What can hang from each mark:
fafa: nupez
nodid: dibu nini saselon
nini: nodid nupez
saselon: nodid sebu
bedip: dovo nodid nupez
natu: nini
sebu: saselon
nupez: bedip fafa

Known rows, with every way that one mark hangs from another:
nini(nupez(bedip(dovo nodid(saselon(sebu))))): [ 15  20 -10   9   3   2   4   4  24   8 -18   6   9  -5   2  12  -6  -2
 -14 -10  -4  12]
natu(nini(nodid nupez)): [  7 -13   9   1  -8  12   6  -2  -1  10  10   4  -4 -10  21  16  -7  11
 -12  27  15  11]
nupez(fafa): [ -2  -7 -22 -11  -1 -11   3  32  11  12  17   7   2  12  -3  13 -15  -7
  -6  22   7   9]
saselon(nodid sebu): [ 14  -4 -12  -6   0 -20  14  20  12   1  -9   7  -1  -5   0  23  -8  -9
 -17  12 -21   9]
bedip(dovo nodid nupez): [ 24   0  -2   4  -6 -16  17  33  19   8 -21  -9  14   6 -13  28 -18   1
  -8  -3 -11  43]
saselon(nodid(dibu nini(nupez(bedip))) sebu): [  9   1   9   4  10  14  19  -7  16  13 -32  14  -6  -2  16   8  -7   2
  -6  11 -10 -19]
nodid(dibu nini(nupez)): [ -6 -12  23  -5   3  21  13   6   4  18  -6   7  -4  -8   7   1 -10   9
 -11  36   8   2]
fafa(nupez(bedip(dovo nodid(nini)))): [  7  16   1   9  -9  14  16  15  23  22 -40 -11   1  12 -11  -2 -16   2
  15   3  -1  16]
fafa(nupez(bedip(dovo nodid))): [ 12  10  -9   5 -12  -3  11  19  16  16 -22  -9   8  12  -5   3 -18  -4
   8   3  -7  15]
nini(nupez(fafa)): [  1 -12 -14  -9   4  -2  -7  17   9  18  27   5  -1   8   9  11 -12  -1
 -13  26  18   4]
nini(nodid(saselon(sebu))): [ -1   4  -7  -4   0  -2  14   8   9   1   6  12   9 -17  10  22  -2  -1
 -19  17  -2   8]
bedip(dovo nodid(nini(nupez(fafa)))): [  7   2  -4   8  -1  11   0  17  26  21 -16  -7  -6  12  -2  11 -10   4
  -3   4  20  18]
bedip(dovo nodid(dibu nini) nupez(fafa)): [  4   7   7   4  -2   2  23  26  30  16 -43  -5  10  16 -11  26 -20  -1
  10 -11  -1  24]
bedip(nodid nupez): [ 17 -11  -1   0  -5 -11  13  32  11   5  -6  -2  16   4  -2  23 -14  -2
  -4   9 -10  34]
sebu(saselon(nodid(dibu nini(nupez)))): [  7 -15  24  -2   5  19  15   9  17  15 -19   9  -8  -3  17  -1 -13   3
 -18  28 -16   9]
sebu(saselon): [ 11  -9 -10 -10   1  -9   9  32   7   8  15  10   5   0  -6   3 -18  -5
 -22  34 -11  26]
nini(nodid(dibu saselon) nupez(bedip fafa)): [-10  -3   1   2   5  21   7  -5  14  15  11  17   9   3  41   8 -11   2
  -4  19  19 -20]
fafa(nupez(bedip(dovo nodid(nini saselon)))): [ -5  25   5  10  -8  25  14  12  29  20 -42  -6   3   4 -10  -4 -11   1
  16  -5  -9  19]
sebu(saselon(nodid)): [ 18 -12  -7  -4  -2 -11  11  31  17   5  -1   7   0   2   5   9 -15  -7
 -22  23 -26  24]
natu(nini(nodid)): [  3  -7   0   1 -12   3  15  12   2   4   1   5  -2  -8   9  18 -11   6
  -5  23   5  14]
fafa(nupez(bedip)): [  0   1 -10  -8  -6   1  10  16   5  19   3   2   5   8  -1  -2 -19  -4
   8  26  -4   1]
nupez(bedip(dovo nodid) fafa): [ 14  10 -29   9  -4 -11   8  32  26  11 -13   0   7  26  -5  12 -21  -6
   1  -4   6  11]
nini(nodid(dibu saselon) nupez(bedip(dovo))): [  4   5  15   9   2  19  17  -7  16  14  -7  11   6  -9  30  11 -12  10
 -19  15  10  -2]
nodid(nini): [ -2  -5   2  -1  -1   7  14  25  11  14  -5   4  -3  -3 -12   3 -11   5
  -7  33   2  16]
saselon(nodid(dibu nini(nupez)) sebu): [  3  -6  17  -4   6   9  18  -3  12  11 -26   8  -6 -11  11  15  -5   2
 -14  16 -10  -5]

Rows:
[  7  -6  -3   8  -6   1  20  23   7   3 -13  11  16  11  10   2 -17  -5
   2  17  -9  -1]
nupez(bedip(nodid(dibu)))
[-20   9   4 -11  10  19   6  -3  18  16  -9  15  -1  -5   2   8  -5  -2
  -3   7   8 -11]
nodid(dibu nini(nupez(fafa)) saselon(sebu))
[ 18   4 -16   1  -3 -19  10  36  27  12 -15  -8  13  19 -11  31 -21  -6
   0 -11   1  34]
bedip(dovo nodid nupez(fafa))
[-15   6  19 -10   8  21  13  -6  10  13 -14  15  -1 -19   2   6  -3   4
 -11  19  -3  -1]
nodid(dibu nini(nupez) saselon(sebu))
[-11   7 -13   4  -4   9  10  23  21   5 -10  17  16  16  12   1 -15 -11
  10  -1  -6  -6]
nupez(bedip(nodid(dibu saselon)) fafa)
[  8  15 -20  15  -1   5  13  28  32  16 -32   0   2  26 -11   7 -17  -1
  10  -4  10   9]
nupez(bedip(dovo nodid(nini)) fafa)
[  4  -9  16  -1   1   9  25  22  18   9 -29  11  -5   0   4   2 -16  -2
 -10  24 -26  14]
sebu(saselon(nodid(dibu nini)))
[ -5  -4  13  -6   4  11  14 -13   3   5   7  15   9 -24  31  18  -2   2
 -22  21   6  -6]
nini(nodid(dibu saselon(sebu)) nupez)
[  5   0 -11   1 -11   2   8  18   8  14  -7  -3  10  12   6  -2 -16  -6
  10  14  -8   6]
fafa(nupez(bedip(nodid)))
[  7  11 -10   6   9  12   4  10  26  29 -12   1  -7  16  -4   6 -17   7
  -3  11  24   0]
nodid(nini(nupez(bedip(dovo) fafa)))
[ 11  -7 -16  -3  -4 -13   6  36  18  10   0  -2  16  19  -1  26 -18  -8
   6   0  -1  25]
bedip(nodid nupez(fafa))
[-11   7   1 -13   1  -4  18  12   7   0  -5  18   9 -15  -4  12  -8  -8
 -13  14 -19   4]
nodid(dibu saselon(sebu))
[ 13  -2  -3  11  -9  13   2   8   8   8  -8   6   1   7  11   2 -10   4
   5   9   3   7]
natu(nini(nupez(bedip(nodid))))
[  9  -2  -4   2  -2  11   1   6   5  14   3  10  -3   2   3   3 -14   6
  -3  20   6   1]
natu(nini(nupez(bedip)))
[ -5  10  -5  -3  -8   3  16   0   8  -2  -9  12   2 -17   3  21  -4   0
  -6   6  -5  12]
natu(nini(nodid(saselon(sebu))))
[ -6 -13  22  -3  -1  22  12  -5   3   9  13  13   6 -19  36  11  -5   8
 -20  31   8   2]
nini(nodid(dibu saselon) nupez)
[ 13   2  18  13   5  18  21   1  25  20 -41   3 -10   2  10   7 -14  10
  -8  10  -5  -1]
saselon(nodid(dibu nini(nupez(bedip(dovo)))))
[-11  -8  14  -2  -5  11  20  10   5   3   3  13  10 -15  23  13 -10   3
 -13  29  -3   6]
nini(nodid(dibu saselon))
[ -4  26 -15  15   1  15   9  24  38  15 -34   4   3  18 -10   4 -12  -1
  10 -12   3  14]
nupez(bedip(dovo nodid(nini saselon)) fafa)
[ 6  2 -2  9 -1 17 -1 11 14 10  5 10 10  0 19 -2 -6  2 -8 12  0  9]
nini(nupez(bedip(nodid(saselon))))
[ -8   9 -11  -5  -2   8  -2 -11  12   8   7  12  -2  -9  16  23  -3   0
  -4   0  16  -4]
natu(nini(nodid(saselon(sebu)) nupez(fafa)))
[  4  -8  -3  -6  -3  -8  14  31  15   6 -10   3  17  18   4  23 -21  -9
   8   0  -5  15]
bedip(nodid(dibu) nupez(fafa))
[-20   2  20  -4  -1  23  20  17  13  10 -17  13  -1 -12  -6   0  -9   3
  -2  24 -10  10]
nodid(dibu nini saselon)
[ -1  21  -9  10   2  14  15  13  22   5 -30  13   8   0  -6   1  -4  -3
   4  -1 -11   5]
nupez(bedip(nodid(nini saselon(sebu))))
[ -7   2  -4   3   1  18   1   9  18  12  -1  15  12  12  25  -1 -12  -5
   5   3   5 -10]
nini(nupez(bedip(nodid(dibu saselon)) fafa))
